Each row was made from one small tree. The marks that hang from a mark follow it in brackets, in the order of their numbers. Every link used is in the known rows. Write each row's tree.
In the rows, 128 means zero.
Known rows
Q_761(Q_250(Q_901(Q_94(Q_486 Q_908) Q_713))): [139  88 147 192 171  97 105 114 116 162 129 104 137 154 100 171  74 154
 141 113 118 138 106]
Q_486(Q_94(Q_901(Q_250 Q_713) Q_908)): [143 151 147 198 140  60 114 124 103 150 117  67 126 153  94 111  80 143
 141 114 104 110 103]
Q_486(Q_94(Q_901(Q_713) Q_908)): [142 163 149 206 148  63 116 122 111 154 118  70 131 146  94 102  84 136
 132 129 111 100 117]
Q_486(Q_94(Q_901(Q_250(Q_761) Q_713) Q_908)): [144 147 149 210 143  64 113 126 114 154 118  92 120 142  87 107  80 143
 143 118 100 112 105]
Q_713(Q_901(Q_94 Q_250)): [155  65 123 174 123 133  87 127 123 125 115 127 112 146  91 144  63 130
 142  90 116 168  94]
Q_180(Q_225(Q_901(Q_713))): [147 155 140 188 144  98 110 117 120 120 120  40  70 149  94 117  81 141
 120 114 152 119  91]
Q_225(Q_180 Q_901(Q_94(Q_908) Q_250(Q_761) Q_713)): [146 142 139 189 126 107  88 109 180 132 126 130  75 138  55 135  87 160
 154  93 103 149  81]
Q_94(Q_486 Q_901(Q_250 Q_713) Q_908): [142 132 145 203 167  53 106 111  91 152 133  97 111 151 109 126 101 147
 133  73 116 154  97]
Q_486(Q_94(Q_901)): [153 126 141 198 135  86 121 125 123 148 112 107 131 143  96 131  76 129
 131 153 119  99 117]
Q_761(Q_250): [145  90 128 169 154 129  93 111 122 144 118 120 138 140  98 158  66 144
 136 159 136 113 101]
Q_761(Q_250(Q_901)): [146  67 143 193 152 117 109 114 132 139 115 107 139 133  98 169  71 146
 135 149 123 118 113]
Q_225(Q_901(Q_94 Q_713)): [143 136 134 196 137 118  88 118 136 141 128 103  66 145  87 134  72 152
 129 118 131 145 101]
Q_761(Q_250(Q_901(Q_94 Q_713))): [139  95 144 194 155 114  98 115 129 152 123  98 129 148  96 171  62 157
 140 128 122 127 109]
Q_486(Q_94(Q_901(Q_250(Q_761)))): [156 105 141 201 130  88 118 128 126 148 112 130 120 140  88 139  72 137
 143 143 109 111 106]
Q_713(Q_901): [154  86 130 194 138 130  92 127 133 119 114 120 111 122  97 118  76 119
 124 130 131 143 120]
Q_901(Q_94(Q_486 Q_908) Q_250(Q_761) Q_713): [143 125 130 184 162  94  90 116 102 171 147 149 115 160  82 142  69 156
 153  65 116 171  82]
Q_486(Q_94(Q_901 Q_908)): [150 129 143 198 140  73 126 121 112 152 110  88 145 143  92 111  87 129
 133 135 106  99 114]
Q_486(Q_94(Q_901(Q_250(Q_761)) Q_908)): [152 109 143 201 135  75 123 124 117 153 110 108 134 140  83 117  84 137
 144 126  95 113 102]
Q_486(Q_94(Q_901(Q_250) Q_908)): [151 117 141 189 133  69 123 122 106 146 110  84 140 150  91 121  83 135
 141 121  98 110 100]
Q_713(Q_901(Q_94)): [153  81 125 185 133 137  91 125 133 132 116 129 118 137  92 131  68 123
 133 110 125 155 111]
Q_486(Q_94): [153 128 131 175 138 104 116 128 120 146 120 116 142 149  89 134  63 126
 135 163 129 100 112]
Q_908(Q_94(Q_486 Q_901(Q_250 Q_713))): [143  93 142 179 165  76  87 111 104 162 127 104 125 189  98 159  87 146
 131 107 119 137 103]

Write each row's tree
[144  86 144 191 167  81  88 113 115 168 128 129 120 179  92 156  87 146
 134 113 116 140 105] : Q_908(Q_94(Q_486 Q_901(Q_250(Q_761) Q_713)))
[149  97 117 155 127 113  98 108 101 147 125 107 149 163  79 140  66 148
 149  71 106 156  76] : Q_901(Q_94(Q_908) Q_250)
[155  72 122 171 151 109 107 114 106 168 135 176 139 157  77 154  74 145
 154  73 108 173  78] : Q_901(Q_94(Q_486 Q_908) Q_250(Q_761))
[149  51 140 183 161 115 113 115 125 158 122 136 142 151  99 193  70 146
 141 131 123 136 106] : Q_761(Q_250(Q_901(Q_94(Q_486))))
[146 121 139 209 138 114  87 123 140 128 126 122  46 127  83 129  74 157
 135 123 123 149  94] : Q_225(Q_901(Q_250(Q_761) Q_713))
[146 166 138 186 128 114  86 108 183 129 127 122  77 142  68 143  83 151
 139 121 127 133  98] : Q_225(Q_180 Q_901(Q_94 Q_713))
[151  77 141 199 152  97 126 114 119 155 129 123 153 148  91 155  84 136
 131  89 111 154 114] : Q_250(Q_901(Q_94(Q_486 Q_908)))
[154 113 131 170 132 113 121 114 119 129 114  66  89 159  87 136  78 139
 127 105 143 129  81] : Q_180(Q_225(Q_901(Q_94)))
[147 130 138 183 138  96 110 117 115 133 120  58  74 158  78 121  79 153
 139  77 129 141  71] : Q_180(Q_225(Q_901(Q_94(Q_908) Q_250(Q_761) Q_713)))
[149  70 138 179 164  88 100 109 114 165 121 124 146 179  95 158  94 133
 123 129 122 128 113] : Q_908(Q_94(Q_486 Q_901))
[148 127 136 167 149  85 116 117  96 135 126  52  78 174  92 136  83 148
 136  69 137 148  67] : Q_180(Q_225(Q_901(Q_94(Q_486 Q_908) Q_250 Q_713)))
[156  57 125 189 127 139  87 129 137 133 115 157 104 133  82 141  63 133
 147  95 112 170  97] : Q_713(Q_901(Q_94 Q_250(Q_761)))
[143 148 142 208 135  84  87 111 118 134 122  86  94 139 101 128  77 152
 131  99 123 135 101] : Q_94(Q_901(Q_250 Q_713))
[144 109 151 234 166  93 113 118 138 170 138 150 122 132  81 136  81 147
 136  89 110 159 121] : Q_250(Q_761 Q_901(Q_94(Q_486 Q_908) Q_713))
[154  83 140 208 162  71 117 111 106 157 124 150 124 135  96 133 105 139
 138  86 105 157  96] : Q_94(Q_486 Q_901(Q_250(Q_761)) Q_908)
[156 113 132 172 116 117  98 110 181 105 116 129  81 133  70 154  88 144
 142 128 117 135  86] : Q_225(Q_180 Q_901(Q_250))
[149 122 144 218 164  76  99 117 116 155 134 156  86 138 105 148  87 148
 135 101 128 155 102] : Q_94(Q_486 Q_901(Q_250(Q_761) Q_713))
[144 121 149 237 145 113 101 119 155 157 132 142 112 125  77 137  66 151
 134 104 114 146 125] : Q_250(Q_761 Q_901(Q_94 Q_713))
[151  87 120 175 130 120  95 111 117 157 126 145 140 147  68 134  66 150
 153  77 100 159  80] : Q_901(Q_94(Q_908) Q_250(Q_761))
[156  46 128 186 147 119 100 129 118 144 122 165 117 141  87 139  79 129
 148  79 107 182  94] : Q_713(Q_901(Q_94(Q_486 Q_908) Q_250(Q_761)))
